Each row comes from the steps of one path. Every step used is in the known rows, and no mark comes twice. Write the path behind each row, first mark first.
Known rows
bubu -> kamo -> bazi -> kasa -> nemasi -> sapu: [-19,  29,  33,   9,  33, -35,  22, -34,  18,   3, -16,  11,   2, -19,  37,
   0, -27,  -3, -40,  20,   5,  -5,   1,   4,   9,  -8,  -9,   2]
kamo -> bubu: [  3,   9, -31, -17,   5,  12,  -6,   1,   4,   2,   0,   4,   5, -10,  -2,
   2,   1,   4,  10,  61,  11, -16,   2,   3,   9, -13, -17,  -2]
kamo -> bazi: [  3,  10, -30,   5,  19,  14,  -4, -10,   7,   8, -10,  -9,  -5, -11,  -2,
   0,  -2,   0, -14,  27,   7,  -2,  -6,   3,  11, -16, -14,   0]
kamo -> bazi -> velir -> kasa -> nemasi: [ -5,  -1,  22,  30,  27, -20,   0, -20,  -6, -11,  -3,   3,   3, -14,  19,
  -9,  -8,  -7, -21, -41,  -1,   3,  -3,  27,   6,  17, -15,   5]
nemasi -> kasa: [  2, -10,  -6,  -7, -18,  14,   2,  13,  -8,   7,  -3,   0, -13,   8, -15,
   1,  -3, -15,  -5, -20,  11, -12,  -6, -19,  -6,  10,   7,  -4]
fava -> guka -> bazi -> kasa -> velir -> melu: [ 18,   5,  34,  -1,   2,   5,  22,  18,   7, -37,  28,  -4,   3,  -7,   2,
   1, -14,  22,  14,  16,  -9,   5,  -9,   2,  -1,   6,  25,   4]
fava -> guka -> bazi -> velir -> kasa: [ 19,   2,  17,  13,   7,  -8,   7,   6, -11,  -5,  35,   6,   1,   7,  -2,
   0,  -3,   3,  16,  -6,  -4,  -3, -10,   3,  -3,   2,  21,  10]
dumis -> kamo: [-11,  -3, -33, -21, -10,  12, -11,   4,  -5,   0,   5,   1,   1, -10, -16,
   3,  19,  -1,   3,  -6,   4,  -4, -10,   2,   1, -18, -17,  -6]
bazi -> guka: [  0,   0,  -6, -21,   1,  -8,  -9,  19,  14,  12,  -4,  -4,  -8,   4, -18,
   9,   5,   9,  12,  67,  10, -12,   4, -18,  -3,  -8,  -7,  -2]
melu -> velir: [ -8,  -5, -23, -11,  -9,  13,  -7,   2, -15,   5, -16,  -2,  -3,  10, -19,
  -1,  21,   3,   4,   9,   6,  -1,  -8, -24,   6, -13, -18,   0]
sapu -> nemasi -> kasa -> bazi -> velir -> melu: [  5,   6, -28,  -4,  -8,  37,  -1,  12,   0, -24, -38,  -8,  15, -17,  22,
  -5, -31, -10, -10, -77, -22,   0,  17,   6, -13,   9,  18,  -4]
nemasi -> kasa -> velir: [ -3, -20,  14,  10, -25,  20,  16,  16, -12,  -9,  15,  -4, -15,   2,   0,
  -1,  -3, -14,  -3, -51,   2,   1,  -4, -12, -11,  17,  17,  -4]
melu -> velir -> bazi -> guka: [-11,  -8,  -1, -24,   8, -15, -31,   7,   7,  21, -19,   0,  10,  13, -29,
   3,  11,  11,  11,  46,  -2,  16,   5, -16,   1, -11, -13,  -2]
velir -> kasa: [ -4, -13,   8,  -4,  -6,   7,  -3, -11,  -4,   5,  15,   1, -13,   7, -11,
   0,  14,  -6,  -5,  12,   8, -12,  -2,  -5,   2,   1,  -8,   2]
sapu -> nemasi -> kasa: [  3,   4, -10, -15, -23,  31,  -4,  18,  -8,  13, -22,  -5, -22,   7, -10,
   4, -23, -13, -11, -54,   5, -12,   2, -34,  -9,   8,  12,  -4]
guka -> bazi: [ 16,  -7, -22,   6,  -7,   7,   5,   8,   4,   4,  13,  -2, -13,   4,  -3,
   5,   6,   7,   9,  -5,   2,  -8, -13,  -6,   6,  -8,  -3,   2]
melu -> velir -> bazi -> kasa -> nemasi -> sapu: [-27,   8,  26,   3,  10, -34,   3, -20,  -6,  -1, -24,   7,  13,  11,  11,
  -6, -11,   0,  -4,  -7,  -4,  17,   3,   5,  11,  14,   0,   0]
kamo -> dumis: [ -2,  10, -26, -13,   3,  15, -17,  -7,  -5,  12,   3,  -2,   1, -22,  -4,
   3,  13,  -7, -13,  32,   7,  -6,   1,  -3,   7,  -4,  -9,  -3]
melu -> velir -> bazi: [-11,  -3, -14, -14,   4,   4, -22, -11,  -7,  18, -14,  -2,   7,   6, -21,
  -3,  13,   3,   4,  -5,  -1,  15,  -3,  -9,   8,  -9, -10,  -1]
fava -> guka: [ 12,  27,  -4, -13,   2,   5,   2,  10,  -3,  12,   8,  -6,  -8,   3, -23,
   2,  -4,   3,   8,  41,  10, -14,  -8, -24,  -1, -12,  18,   3]
melu -> velir -> kasa: [-11, -21,   7,  -7,  -8,   7, -12, -11, -20,   4,  -3,   4,  -5,  17, -19,
  -3,  24,  -2,  -4,   1,   6,  -1,  -6, -20,   4,  -8, -21,   3]
kasa -> bazi -> velir: [  0,  12, -35,  15,   4,   7,  10, -10,   3,  -9,  -3,  -6,  21,  -8,  20,
  -4,  10,  -3,  18,  -3,  -8,   3,   9,  31,   0,  -3,   2,   0]
sapu -> nemasi: [  1,  16, -20, -20, -12,  30,  -3,   4,   1,  12, -20,  -9, -18,  -2,  -5,
   4, -11,   0,  -1, -11,   4, -13,   4, -28,   0,  -7,   0,  -2]
fava -> guka -> bazi -> velir -> kasa -> nemasi -> sapu: [ 10,  11,  34,  31,   7, -32,  22,   5, -15, -11,  29,  11,  -5,   6,  27,
  -1, -31,  -4,   0, -37, -15,  -7,  -8,  -5,  -5,  14,  36,  13]
fava -> guka -> bazi -> velir: [ 23,  17, -10,  10,   7,  -4,  11,  19,  -3,  -5,  22,  -1,   4,   1,  -2,
   2,  -7,   7,  27,   1,  -3,  -5, -11,  -1,   0,  -5,  23,   6]
guka -> bazi -> kasa: [ 8, -3,  3,  3, -4, -8, 14,  0,  9, -7, 12,  1, -2, 11, -1,  4,  9, 13,
 16, 21,  9, -2, -9, 16,  9,  3, -5, -1]

Which path is each row?
[ -6, -18,   6,  -1,  -1, -15, -18,  -1,   0,   8,  -8,   0,   9,  24,  -9,
  -2,  23,   8,  -3,  54,  -6,  17,  12,  -1,  -6, -14, -19,   3]
melu -> velir -> kasa -> bazi -> guka
[  8, -18,  29,  34,   1, -28,   8,  -2,  -8, -14,  20,   9,  -4,   3,  16,
  -3,   1,   0,   1, -70,  -4,  -4, -10,  16,   0,  27,  -2,   5]
guka -> bazi -> velir -> kasa -> nemasi
[ -4, -12,  35,  12,  -4, -17,  -3, -10,  -7,   3,   5,   4, -19,   6,  -3,
  -3,   2,  -5, -20, -20,   9, -12,  -5,  -6,  -1,  20,  -9,   3]
velir -> kasa -> nemasi
[-18,  -1,  13, -16,   6, -13, -10, -19,   0,   4, -17,   2,  18,  13, -18,
  -4,  17,   8,  10,  22,   5,  17,   1,  14,  13,   2, -14,  -3]
melu -> velir -> bazi -> kasa
[ -4,  -8,  31, -14, -15,   8, -10,  24,   9,  11, -10,  -4, -13,   2,  -6,
   4, -30,  -4,  -1, -43, -11,  17,  17, -21, -20,  20,  26,  -6]
sapu -> nemasi -> kasa -> velir -> bazi -> guka
[  7,  10, -17,   1, -23,  27,   2,   7,  -1,  11, -24,  -9, -11,   7,   6,
  -2, -18, -11, -14, -51,  -6,   4,  14, -10, -12,   2,  15,  -4]
sapu -> nemasi -> kasa -> bazi
[  6, -14,  24,  19, -12,  -1,  29,   3,   4, -25,  29,   1,  -4,   5,  15,
   2,  10,  13,  20,  -7,   1,   9,  -7,  18,   3,  12,   3,  -1]
guka -> bazi -> kasa -> velir
[  5,   7, -17,  -3,   3, -12,  -5,   6,  20,  12,  -4,  -7,   5,   6,   0,
   4,   8,  10,   8,  70,  -1,   3,  13,   8,  -6, -13,  -4,  -2]
kasa -> bazi -> guka
[  1, -10,  11,   2,   3, -15,  -9,  -5,  16,  10,   8,   0,   0,  12,  -2,
   1,  14,   5,   0,  65,  -2,   5,  15,  12,  -8,  -6,  -7,   2]
velir -> kasa -> bazi -> guka
[ -1,  -6,  13,  -1, -32,  39,  12,  20, -12,  -4,  -6,  -7, -24,  -1,   2,
   1, -22, -13,  -6, -80,  -2,  -1,   4, -32, -16,  14,  21,  -4]
sapu -> nemasi -> kasa -> velir
[ -7, -16,  -5,  11,  -6,   5, -11, -20, -14,   3,  -4,   1,   6,  18,  -2,
  -8,  27,   0,  -9,   8,  -6,  15,   3,   5,   1, -15, -16,   3]
melu -> velir -> kasa -> bazi
[ -6,  15,  -2, -24,  11,   6, -15, -22,   7,  23,   5,  11,   3, -38,   0,
   6,  14,  -8, -26,  29,   8, -13,   1, -18,   1, -19, -16,  -3]
bubu -> kamo -> dumis
[ 22,  22,  47,  15,   4, -40,  16,   9,   2,  -5,  15,   2,  -7,  16,  -5,
   0, -14,  19,   3,  11,   9,  -3, -13,   0,   5,  20,  18,   4]
fava -> guka -> bazi -> kasa -> nemasi
[-18,  16,  29,   7,  14, -35,  10, -21,   9,   0,  -8,   4,   5,   2,  20,
  -2, -21,  -3,  -5,  -1,  -2,   6,   7,  17,   8,  22,  14,  -1]
velir -> bazi -> kasa -> nemasi -> sapu
[ -7,   2, -44, -31,  -1,  11, -12,   7,  -1,  -4,   7,   9,  14, -20,  -8,
   3,  12,   5,   5,  41,   7,  -6,  -5,  12,   6, -26, -28,  -5]
dumis -> kamo -> bubu
[  3,  -3, -22,  18,  -9,   7,   9,   2,  -7,  -9,  -5,  -2,  16,   0,  15,
  -6,   0, -17,   7, -46,  -8,   5,   8,  26,  -9,  10,  15,  -3]
nemasi -> kasa -> bazi -> velir
[  4,  -8, -27,   7,  -3,  17,   2,   8,  -2, -28, -18,  -5,  25, -16,  17,
  -7,  -9, -11,   0, -47, -17,   2,   8,  22,  -8,   7,  12,  -3]
nemasi -> kasa -> bazi -> velir -> melu
[ -3,   1,   2, -22,  12, -17, -22,   6,  21,  25,  -4,  -2,   0,   1, -20,
   6,   1,   7,  13,  58,   1,   4,   7,  -1,   0,  -4,   0,  -3]
velir -> bazi -> guka
[ 13, -11, -28,   2,   6,  15,   2,  14,   3, -29,   0,  -2,  12, -20,  11,
   2,  -3,   8,  15, -28, -14,  -9,  -9,   7,   6,  -2,  -1,   2]
guka -> bazi -> velir -> melu
[  7,  -8,  -6,   0, -10, -11,  -3,  21,  12,  11,  -8,  -3,   1,  15,  -4,
   2,  -1,  -3,  -3,  31,  -1,   5,  12,   1, -13,   3,   8,  -5]
nemasi -> kasa -> bazi -> guka
[ -6,  -4,  -5,  16,  24,   5,   0, -21,  -3,  -7,   2,   2,   9, -10,  10,
  -4,   1,  -8, -10,   2,  -1,   4,  -2,  25,   8,  -4, -14,   5]
kamo -> bazi -> velir -> kasa
[-13,   7,  38,   5,  21,  -4,  23, -30,  18,  -9,   6,   5,   6, -24,  20,
  -1,   1,   3, -21,  18,   5,   7,   0,  16,   5, -12, -15,  -2]
bubu -> kamo -> bazi -> kasa -> velir
[  7, -22,   3,  17,   0,  -3,   6,  -4,  -6, -11,  26,   8,   0,   1,   8,
   1,  10,  -3,  13, -33,  -6,  -5,  -7,  18,   3,   6,  -2,   5]
guka -> bazi -> velir -> kasa
